Each row comes from the steps of one walk. Every step used is in the known rows, and no mark comes twice. Write the walk behind each row, first mark first.
Known rows:
sifo suguka puzus madunus: [-0.25  0.17  0.22 -0.01  0.05 -0.02 -0.14 -0.11  0.19 -0.01  0.31  0.39
 -0.03  0.31 -0.28 -0.04 -0.48  0.13  0.09 -0.01 -0.03  0.00]
puzus madunus melup: [ 0.05  0.32 -0.10  0.12 -0.39  0.05  0.02 -0.05  0.05 -0.01  0.02 -0.15
  0.03  0.14 -0.22 -0.13 -0.19 -0.39 -0.04  0.17  0.01 -0.10]
rezopim sifo suguka puzus madunus gisu lapek melup: [ 0.29 -0.20 -0.02 -0.09 -0.01  0.09 -0.13  0.11 -0.04 -0.38  0.28  0.30
  0.03 -0.07 -0.05  0.20 -0.42  0.38  0.16 -0.18 -0.07 -0.81]
lapek melup suguka puzus madunus gisu: [ 0.20 -0.08  0.00 -0.13  0.26  0.07 -0.11 -0.06  0.09 -0.05 -0.10 -0.20
  0.10  0.01 -0.33  0.21 -0.26  0.14  0.15 -0.25 -0.06 -0.25]
sifo suguka: [-0.25  0.16  0.01  0.11 -0.28 -0.10  0.06 -0.16  0.11 -0.10  0.26  0.32
  0.07 -0.26 -0.31 -0.03 -0.11  0.05 -0.07  0.29 -0.01  0.20]
lapek melup: [ 0.18  0.21 -0.14  0.23 -0.37 -0.03  0.15  0.02  0.05  0.06  0.05 -0.21
  0.07 -0.53 -0.22  0.05 -0.31 -0.21 -0.04  0.16  0.08 -0.06]
puzus madunus melup suguka gisu: [ 0.06 -0.30 -0.08 -0.08  0.29  0.06 -0.15  0.11  0.01  0.15 -0.16 -0.11
 -0.05  0.19 -0.10 -0.23 -0.17 -0.02 -0.07  0.04 -0.06 -0.09]
melup madunus gisu lapek: [-0.18 -0.12  0.11 -0.07 -0.32  0.08  0.05 -0.24 -0.04 -0.06 -0.01 -0.01
 -0.11 -0.03  0.07  0.20  0.48 -0.30  0.12 -0.19 -0.08  0.09]
rezopim suguka puzus madunus gisu: [-0.10  0.02  0.08 -0.03 -0.20  0.23 -0.12 -0.52  0.05  0.08  0.30  0.09
  0.00  0.17 -0.10  0.01 -0.15  0.27  0.30 -0.12 -0.10 -0.04]
puzus suguka gisu madunus melup: [ 0.16  0.00  0.01  0.00  0.15  0.08 -0.17  0.05 -0.12  0.00  0.08 -0.03
  0.07  0.09  0.52 -0.12  0.41  0.00  0.02  0.19 -0.07 -0.09]
sifo suguka puzus: [-0.22  0.16  0.14 -0.03  0.08 -0.10 -0.02 -0.12  0.10 -0.02  0.27  0.31
  0.05  0.03 -0.27  0.03 -0.11  0.06  0.00 -0.01  0.03  0.34]
suguka melup madunus gisu tila: [-0.11 -0.13  0.02 -0.01 -0.06  0.06  0.20 -0.13 -0.03 -0.07 -0.20 -0.05
  0.11  0.37  0.18  0.19  0.55 -0.31 -0.14  0.07  0.21  0.34]
lapek melup madunus: [ 0.08  0.20  0.06  0.10 -0.33 -0.12  0.12  0.12  0.10 -0.01 -0.18 -0.14
  0.01 -0.18 -0.19 -0.04 -0.01 -0.13 -0.06  0.01  0.04  0.07]
madunus melup suguka puzus: [ 0.04  0.22 -0.04 -0.13  0.33 -0.10  0.06  0.03 -0.01  0.00 -0.25 -0.25
  0.07  0.23 -0.16 -0.01  0.26 -0.12 -0.12 -0.24  0.10  0.41]
suguka melup madunus gisu: [-0.13  0.03  0.01 -0.04  0.08  0.00  0.20 -0.10  0.01 -0.07 -0.19 -0.11
  0.15  0.33 -0.18  0.06  0.53 -0.19  0.01  0.02 -0.05  0.37]
puzus madunus gisu: [-0.14  0.08 -0.07  0.09 -0.40  0.18 -0.06 -0.32  0.06  0.11  0.28 -0.02
  0.11 -0.08 -0.37  0.09 -0.16 -0.24  0.19  0.14 -0.10 -0.11]
rezopim sifo: [-0.16  0.33 -0.13  0.25 -0.33  0.01  0.09  0.13 -0.07  0.37  0.29  0.10
  0.07 -0.26 -0.25 -0.18 -0.19  0.09 -0.02  0.15  0.11  0.03]
lapek melup suguka puzus: [ 0.13  0.11  0.02 -0.01  0.32 -0.12  0.05  0.12  0.07  0.11 -0.19 -0.22
  0.05 -0.15 -0.18  0.09 -0.23  0.12 -0.03 -0.24  0.11  0.10]
melup suguka gisu madunus: [-0.23 -0.08 -0.01 -0.03  0.28  0.00 -0.20 -0.01 -0.06  0.39  0.06  0.02
 -0.10  0.05  0.26 -0.12 -0.06  0.22  0.03  0.08 -0.04  0.31]
gisu lapek: [-0.15  0.07  0.02  0.15 -0.32  0.03  0.10 -0.12 -0.02  0.18  0.17 -0.02
 -0.18 -0.27  0.17  0.09 -0.18 -0.38  0.02 -0.04  0.06  0.00]
lapek melup madunus gisu: [ 0.15  0.02 -0.06  0.00 -0.35 -0.01  0.09 -0.09  0.05 -0.18 -0.13 -0.19
  0.14 -0.29 -0.33  0.14  0.34 -0.16  0.03  0.01 -0.07  0.05]
gisu tila: [-0.16  0.10 -0.01  0.22 -0.48  0.06  0.09 -0.18 -0.01  0.26  0.19  0.01
 -0.01 -0.21  0.14  0.10 -0.11 -0.38 -0.14  0.20  0.32  0.23]
lapek melup suguka gisu madunus: [ 0.14 -0.14 -0.10 -0.01  0.27 -0.04 -0.16  0.13 -0.03  0.18 -0.08 -0.17
 -0.05 -0.22  0.26 -0.03 -0.25  0.27  0.01  0.10 -0.03  0.03]
rezopim sifo suguka: [-0.21  0.23 -0.08  0.17 -0.28 -0.09  0.06  0.10  0.01  0.00  0.34  0.45
  0.10 -0.26 -0.37 -0.19 -0.18  0.43 -0.09  0.30  0.04 -0.04]

Write each row's walk:
[ 0.11  0.02  0.13  0.06 -0.32 -0.07  0.14  0.13  0.04 -0.10 -0.21 -0.11
 -0.20 -0.17  0.18  0.07 -0.05 -0.25 -0.01 -0.16  0.04 -0.19] -> gisu lapek melup madunus
[-0.06  0.48 -0.16 -0.02 -0.12 -0.09  0.03 -0.03 -0.03 -0.14 -0.23 -0.20
  0.04  0.22  0.15 -0.04  0.33  0.01 -0.11  0.14  0.02  0.34] -> gisu madunus melup suguka
[ 0.09  0.33  0.02 -0.01 -0.05  0.04 -0.06  0.01  0.03  0.07  0.03 -0.15
  0.02  0.43 -0.16 -0.07 -0.18 -0.38  0.02 -0.16  0.04  0.04] -> suguka puzus madunus melup
[ 0.02  0.60 -0.17  0.09 -0.44 -0.01  0.03 -0.12 -0.08 -0.08  0.04 -0.21
  0.06  0.12  0.18 -0.03  0.24 -0.32 -0.04  0.21  0.02  0.33] -> gisu madunus melup
[ 0.30 -0.16 -0.18  0.07 -0.37  0.10  0.11 -0.19 -0.08 -0.21  0.05 -0.26
  0.04 -0.63  0.02  0.36  0.02 -0.38  0.11 -0.03 -0.01 -0.32] -> madunus gisu lapek melup
[ 0.17 -0.52  0.09 -0.07  0.10 -0.11 -0.07  0.44 -0.08 -0.16  0.01  0.38
 -0.16 -0.21  0.18 -0.16 -0.14  0.47 -0.10 -0.06 -0.04 -0.49] -> rezopim sifo suguka gisu lapek melup madunus
[ 0.26 -0.56  0.30 -0.02  0.28  0.03 -0.06  0.26  0.01  0.00 -0.16  0.05
 -0.18 -0.19  0.50 -0.03  0.11  0.08  0.05 -0.20 -0.04 -0.59] -> puzus suguka gisu lapek melup madunus
[ 0.02  0.21  0.08 -0.11  0.02 -0.05 -0.11 -0.03  0.11 -0.32  0.10  0.19
  0.06  0.44 -0.26 -0.07 -0.16 -0.06 -0.05 -0.01 -0.02 -0.01] -> sifo suguka puzus madunus melup
[-0.08 -0.16  0.06 -0.10  0.10  0.03  0.22 -0.10 -0.05 -0.16 -0.24 -0.07
 -0.04  0.33  0.19  0.18  0.48 -0.32  0.07 -0.16 -0.05  0.10] -> suguka melup madunus gisu lapek
[ 0.14 -0.07  0.18 -0.06  0.30  0.01 -0.09  0.14  0.09  0.02 -0.18 -0.13
 -0.23  0.15  0.20  0.12 -0.67  0.07  0.10 -0.40  0.05 -0.50] -> gisu lapek melup suguka puzus madunus
[ 0.21 -0.26 -0.16 -0.04 -0.06  0.05  0.10 -0.14 -0.03 -0.25 -0.18 -0.26
  0.00 -0.55  0.00  0.36  0.07 -0.05  0.04 -0.11 -0.01 -0.31] -> madunus gisu lapek melup suguka
[-0.16 -0.01 -0.02 -0.07  0.13 -0.09  0.17  0.14 -0.01 -0.34 -0.03  0.38
  0.22  0.34 -0.31 -0.07  0.50  0.47 -0.07  0.18 -0.07  0.08] -> rezopim sifo suguka melup madunus gisu
[-0.21  0.22  0.12  0.05  0.12 -0.12  0.25  0.11  0.09  0.10 -0.23 -0.03
  0.01  0.45 -0.06 -0.14  0.18 -0.16 -0.08  0.02  0.05  0.36] -> suguka melup madunus
[ 0.10  0.03 -0.21 -0.04 -0.01 -0.06 -0.18  0.23 -0.21 -0.16  0.25  0.29
  0.10  0.07  0.18 -0.25  0.15  0.38 -0.13  0.33 -0.06  0.04] -> rezopim sifo suguka gisu madunus melup
[-0.24  0.17  0.11 -0.04  0.35 -0.08  0.01 -0.04  0.07  0.33 -0.04 -0.04
 -0.01  0.10 -0.19  0.00 -0.07  0.08  0.00 -0.24  0.10  0.40] -> melup suguka puzus
[-0.17  0.14  0.29  0.08  0.33 -0.06  0.23  0.15  0.14 -0.02 -0.27  0.12
  0.07  0.46  0.13 -0.13  0.40  0.14 -0.03  0.03  0.04 -0.02] -> puzus suguka melup madunus
[ 0.09 -0.29 -0.15 -0.09  0.32 -0.02 -0.02  0.09 -0.08  0.14 -0.20 -0.20
  0.03 -0.09 -0.07 -0.15  0.20 -0.10 -0.17  0.04  0.01  0.24] -> madunus melup suguka gisu
[ 0.12 -0.48 -0.09 -0.12  0.33  0.01 -0.02  0.10 -0.15  0.05 -0.22 -0.19
 -0.16 -0.10  0.30 -0.04  0.15 -0.21 -0.13 -0.14  0.01 -0.01] -> madunus melup suguka gisu lapek
[-0.13 -0.29 -0.07  0.07  0.08 -0.03 -0.10  0.21 -0.08  0.22  0.44  0.48
  0.04 -0.32 -0.21 -0.26 -0.23  0.45 -0.08  0.27 -0.02 -0.06] -> rezopim sifo suguka gisu
[ 0.00  0.49 -0.02 -0.15  0.24 -0.10 -0.05 -0.02 -0.05 -0.05 -0.20 -0.22
  0.04  0.49  0.22  0.01  0.31  0.00 -0.05 -0.17  0.05  0.49] -> gisu madunus melup suguka puzus
[ 0.20 -0.49  0.11 -0.04  0.05 -0.02 -0.04  0.24 -0.06  0.10 -0.13 -0.10
 -0.25 -0.22  0.32 -0.03 -0.11 -0.21 -0.01 -0.21 -0.03 -0.22] -> suguka gisu lapek melup madunus
[ 0.20 -0.26 -0.06 -0.03 -0.09  0.12 -0.04 -0.11  0.05 -0.24 -0.14 -0.17
 -0.07 -0.26 -0.01  0.27 -0.30  0.02  0.12 -0.10 -0.08 -0.65] -> puzus madunus gisu lapek melup suguka
[-0.09 -0.04  0.18 -0.02  0.30  0.04  0.18 -0.05  0.08 -0.19 -0.21  0.06
  0.21  0.34  0.00  0.07  0.76  0.10  0.07  0.04 -0.07 -0.03] -> puzus suguka melup madunus gisu
[ 0.31 -0.48 -0.07  0.08  0.02  0.06 -0.02  0.12 -0.11  0.19  0.09 -0.16
 -0.18 -0.57  0.31  0.08 -0.41 -0.30  0.02 -0.05  0.01 -0.34] -> suguka gisu lapek melup
[ 0.14 -0.06 -0.04  0.08 -0.03 -0.05  0.15  0.06  0.02 -0.10 -0.23 -0.20
 -0.15 -0.44  0.14  0.15 -0.27 -0.01 -0.06 -0.11  0.09 -0.29] -> gisu lapek melup suguka
[ 0.05 -0.02 -0.12 -0.10 -0.02 -0.06 -0.17 -0.03 -0.10 -0.26  0.17  0.16
  0.05  0.07  0.21 -0.11  0.22  0.02 -0.09  0.33 -0.11  0.26] -> sifo suguka gisu madunus melup
[ 0.12  0.04 -0.15  0.01 -0.23  0.09 -0.11 -0.24 -0.14 -0.01  0.10 -0.08
 -0.06  0.06  0.51 -0.25  0.20  0.19  0.01  0.23 -0.09  0.23] -> rezopim suguka gisu madunus melup
[-0.18 -0.02 -0.06  0.03  0.02 -0.04 -0.22  0.16 -0.13  0.15  0.47  0.50
  0.00 -0.04  0.17 -0.24 -0.19  0.57  0.00  0.34 -0.06  0.03] -> rezopim sifo suguka gisu madunus
[-0.27  0.15  0.19 -0.04  0.31  0.00 -0.14 -0.01  0.15  0.31  0.00  0.04
 -0.08  0.41 -0.19 -0.08 -0.45  0.14  0.11 -0.24  0.03  0.07] -> melup suguka puzus madunus
[-0.18 -0.03  0.08 -0.15  0.29  0.11 -0.17 -0.24  0.08  0.15  0.04 -0.03
  0.06  0.29 -0.33  0.13 -0.08  0.10  0.19 -0.25 -0.07  0.05] -> melup suguka puzus madunus gisu
